Each row comes from the steps of one walk. Every step used is in the known rows, and no mark comes twice. Write the walk behind each row, first mark first.
Known rows
manona/gepuru/bofi/nuzi: [-1.64  0.11 -1.93  2.21 -1.12 -5.06 -1.14  0.39  1.28 -1.72 -3.79  0.83
  1.03  0.07 -5.21  0.37  0.96  1.83 -0.59 -1.05]
momefo/vubapip/gepuru/bofi/nuzi: [-0.29 -0.95 -3.10  1.77 -1.38 -5.13 -1.40 -0.48  0.42 -2.00 -5.25 -1.06
  0.95  0.26 -3.84  0.73  1.74 -0.95 -1.63 -0.17]
befi/nuzi/vubapip/momefo/nuga: [ 1.27  4.85 -1.11  1.65 -2.76 -3.37  2.06 -1.00  3.51 -0.22 -3.47 -0.24
  1.92  0.91  0.38 -0.95  0.40 -1.38 -3.14 -1.55]
bofi/gepuru/vubapip/momefo: [-1.08  1.42 -1.41  2.61 -2.12 -1.85 -1.85 -0.90  2.64 -1.01 -2.44 -1.90
  2.78  1.03 -1.34  1.63  1.53  3.49 -2.01 -3.55]
manona/gepuru: [-1.91  1.64 -2.40  2.40 -1.82 -2.63  0.02  0.57  2.24 -0.89 -2.47  2.13
  1.05  0.24 -0.75  0.36  1.70  1.37 -0.83 -0.31]
vubapip/gepuru/bofi: [-1.34 -1.67 -1.58  2.47 -1.71 -2.61 -2.84  0.09  0.92 -1.89 -4.14 -0.70
  2.20  1.61 -2.63  1.46  0.76 -1.20 -0.49 -2.12]
gepuru/befi/nuzi: [-1.01  2.16 -2.16  3.87 -1.99 -1.81 -2.08  0.35  3.67 -1.37 -2.08  0.49
  2.99  0.10 -0.28  0.00  4.39  1.11 -1.48 -0.24]
manona/gepuru/vubapip/momefo: [-2.35  1.15 -1.94  2.53 -2.62 -2.76  2.03 -0.66  2.83 -2.05 -3.81  1.34
  1.45  1.05 -0.64 -0.08  0.47  2.59 -0.54 -3.37]
bofi/gepuru/vubapip: [-1.76  0.00 -2.06  3.52 -2.06 -2.02 -3.82 -1.39  1.33 -0.34 -1.35 -0.99
  2.97  0.90 -0.70  2.13  2.47  2.71 -1.39 -2.37]
gepuru/befi: [-1.42  1.13 -1.62  1.65 -1.50 -1.93 -2.02  0.53  3.17 -1.04 -1.81 -0.37
  4.40  0.69 -1.44  0.08  4.41  0.52 -1.80 -0.60]
bofi/nuzi/befi: [-0.71  1.91 -1.57  1.24 -0.91 -5.55 -0.70 -0.09  1.28  0.00 -2.79 -0.46
  1.46 -0.81 -4.53  0.98  2.83  2.77 -1.46  0.78]
gepuru/befi/nuzi/vubapip/nuga: [ 0.03  1.59 -1.37  4.87 -2.14 -2.25 -0.99 -1.28  2.19 -2.03 -3.62  0.11
  3.78  1.41  1.43 -1.40  4.08 -0.62 -2.20 -1.42]
befi/nuzi: [-0.53  3.27 -2.42  4.28 -1.91 -2.41 -1.76  0.27  2.98 -0.01 -1.49  0.95
  0.42 -0.39 -0.01  1.46  1.88  1.30 -1.45  0.80]
gepuru/vubapip: [-1.94  0.31 -1.98  3.20 -2.00 -2.69 -1.79 -1.18  1.98 -0.25 -1.53  0.05
  2.06  0.86 -0.43  1.53  1.69  1.20 -1.06 -1.34]
momefo/vubapip: [-0.03  2.57 -3.33  1.84 -2.09 -3.18 -0.39  0.30  2.21  0.25 -2.01  0.11
  0.88  0.11  0.08  0.99  2.44 -0.20 -2.59  1.48]
nuzi/befi: [-0.93  1.63 -1.58  1.62 -1.88 -3.60 -0.95  0.17  1.62  0.01 -2.71 -0.20
  1.76  0.51 -1.97  1.10  2.40  1.78 -1.24 -0.03]
vubapip/nuga: [-0.50  2.22 -0.69  3.67 -1.23 -2.44 -2.05 -0.32  1.72 -0.74 -2.28  0.57
  2.07  1.26 -0.09  1.57  0.51 -0.10 -1.69 -0.11]
gepuru/vubapip/nuga: [-1.59  0.18 -0.70  4.79 -1.92 -2.67 -2.23 -2.08  1.14 -1.28 -2.48  0.51
  2.49  1.93  0.60  1.66  0.38  0.38 -0.90 -1.81]
bofi/nuzi/vubapip: [ 0.11  2.13 -2.25  1.05 -0.77 -4.67 -0.24 -0.61  1.38  0.35 -1.89 -0.97
  2.05 -1.01 -3.19 -0.30  3.23  0.92 -2.92  0.61]
bofi/gepuru: [-0.61  2.12 -1.88  2.38 -1.45 -1.70 -3.81  0.32  1.91  0.15 -1.06 -1.06
  2.62  0.15 -1.49  2.10  2.57  2.19 -2.23 -0.61]
nuzi/vubapip: [-0.05  1.91 -2.22  1.48 -1.73 -2.80 -0.41 -0.36  1.63  0.49 -1.75 -0.71
  2.24  0.32 -0.59 -0.18  2.89 -0.22 -2.60 -0.35]

Write each row's walk
[-0.23 -0.98 -2.42  4.02 -2.41 -3.00 -1.47 -0.97  0.68 -1.81 -5.01 -0.63
  1.41  1.28 -0.75 -0.38  1.81 -1.58 -1.07 -2.42] -> befi/nuzi/vubapip/gepuru/bofi
[-0.90  2.23 -0.31  1.29 -2.52 -3.24  0.65 -1.59  3.34 -0.70 -3.00 -0.41
  3.25  1.98 -0.79  0.74 -0.82 -0.67 -1.89 -2.87] -> gepuru/vubapip/momefo/nuga
[-1.73 -0.08 -2.31  3.92 -2.07 -1.54 -1.55 -0.10  2.81 -2.67 -3.79  0.50
  3.11  0.35  0.00  0.10  4.30 -0.23 -0.64 -1.03] -> vubapip/gepuru/befi/nuzi
[-0.79  1.96 -0.20  1.68 -2.61 -2.57 -1.37 -1.72  2.69 -0.87 -2.75 -1.70
  3.84  2.02 -1.05  1.34 -0.10  0.83 -2.31 -3.87] -> bofi/gepuru/vubapip/momefo/nuga
[ 0.14  4.25 -0.30  0.04 -2.07 -2.96  0.60 -0.03  3.82 -0.33 -2.62 -0.37
  2.84  1.35 -1.44  0.69 -0.68 -1.15 -2.64 -1.25] -> vubapip/momefo/nuga
[-0.95  1.96 -2.33  4.14 -2.02 -1.32 -3.74  0.26  3.05 -1.39 -1.81 -0.77
  3.65  0.19 -0.53  0.77  5.20  2.60 -1.90 -1.26] -> bofi/gepuru/befi/nuzi
[ 0.52  3.36 -1.76  0.45 -1.75 -2.58  1.51 -0.03  2.98 -0.18 -2.86 -1.45
  2.23  0.51 -1.15 -0.74  1.96  0.47 -3.07 -1.55] -> nuzi/vubapip/momefo
[-1.24 -1.36 -1.58  1.91 -0.89 -4.45 -2.49 -0.24  0.76 -2.02 -4.26 -0.94
  2.05  0.28 -5.14  1.35  1.23 -0.07 -0.79 -1.23] -> vubapip/gepuru/bofi/nuzi
[ 1.17  4.06 -0.59 -0.91 -1.32 -5.20  2.22 -1.07  2.82 -0.28 -3.40 -1.56
  2.96  0.17 -3.35 -1.09  0.82 -0.76 -3.81 -1.09] -> bofi/nuzi/vubapip/momefo/nuga
[-0.37  0.77 -2.96  3.80 -2.41 -2.49  0.06 -1.06  1.30 -1.12 -3.72  0.26
  1.13 -0.11  0.95 -0.18  2.84 -0.92 -1.57 -0.81] -> befi/nuzi/vubapip/gepuru
[-0.30  1.77 -2.61  3.26 -2.30 -2.37 -0.64 -0.51  2.85 -0.96 -2.58 -0.32
  3.52  0.29  0.17 -1.65  5.48  0.36 -2.32 -0.90] -> gepuru/befi/nuzi/vubapip
[-0.44  0.10 -2.37  1.16 -0.83 -4.33  0.15 -1.13  0.46 -1.03 -3.61 -0.84
  2.17 -0.85 -2.78 -0.40  3.25 -0.38 -2.05 -0.38] -> bofi/nuzi/vubapip/gepuru
[ 0.26  1.39 -1.34  5.24 -2.02 -1.65 -3.05 -1.39  1.61 -1.93 -3.44 -0.98
  4.52  1.42  1.15 -0.97  4.85  1.04 -2.68 -2.46] -> bofi/gepuru/befi/nuzi/vubapip/nuga
[-0.76 -0.35 -2.33  1.63 -1.42 -5.44  0.15 -0.46  0.50 -1.48 -4.28  0.02
  1.61  0.32 -4.40 -1.31  2.06  0.93 -1.51 -1.70] -> manona/gepuru/bofi/nuzi/vubapip
[-0.11  1.57 -2.64  3.62 -2.29 -1.64 -2.53 -0.51  2.31 -1.04 -2.43 -1.53
  4.06  0.32 -0.02 -1.05  6.10  1.72 -2.77 -1.90] -> bofi/gepuru/befi/nuzi/vubapip
[-2.99 -0.37 -2.41  3.57 -2.57 -2.89 -0.02 -1.13  1.62 -1.36 -2.66  2.16
  1.53  0.91 -0.07  0.37  1.54  1.75 -0.06 -2.10] -> manona/gepuru/vubapip
[ 0.26  0.22 -1.78  1.28 -0.86 -5.20 -1.67 -0.54  0.69 -0.38 -3.07 -1.80
  2.32  0.26 -4.85 -0.25  2.19  0.31 -2.45 -1.02] -> gepuru/bofi/nuzi/vubapip
[-1.34  1.73 -1.46  2.19 -2.00 -2.53  0.20 -0.80  3.19 -0.98 -2.54 -0.62
  2.01  1.03 -1.00  1.00  0.87  1.78 -1.62 -2.71] -> gepuru/vubapip/momefo
[ 0.39  3.29 -2.11  2.25 -2.29 -2.12  1.29 -0.18  4.14 -1.62 -3.70 -1.10
  3.38  0.52 -0.24 -2.11  4.62  0.95 -2.80 -2.26] -> gepuru/befi/nuzi/vubapip/momefo
[-0.48 -1.28 -3.13  2.36 -2.32 -3.41 -1.64 -0.18  0.62 -1.98 -4.95 -0.66
  1.32  1.56 -1.23  0.76  1.37 -2.12 -1.28 -1.05] -> momefo/vubapip/gepuru/bofi
[ 0.72  3.68 -0.81  1.34 -2.82 -2.83  1.65 -0.88  4.22 -1.51 -4.03 -0.75
  4.50  1.50 -0.02 -2.51  2.98 -1.62 -3.19 -2.40] -> gepuru/befi/nuzi/vubapip/momefo/nuga
[-1.03 -1.08 -2.17  0.83 -1.08 -3.86 -0.13 -1.04  1.26 -2.34 -4.10 -1.33
  4.70 -0.27 -3.08 -1.73  5.85 -0.43 -2.08 -1.29] -> bofi/nuzi/vubapip/gepuru/befi
[-0.60  0.72 -1.49  1.81 -0.78 -4.70 -2.84  0.35  1.56 -0.57 -2.56 -1.21
  1.80  0.05 -5.53  1.47  1.17  1.27 -1.58 -0.26] -> gepuru/bofi/nuzi
[-0.47 -1.57 -2.71  1.39 -1.86 -6.56 -0.56 -0.71 -0.53 -2.14 -6.57 -1.23
  1.11  0.56 -4.55  0.53  2.18 -0.08 -1.10 -0.61] -> momefo/vubapip/gepuru/bofi/nuzi/befi
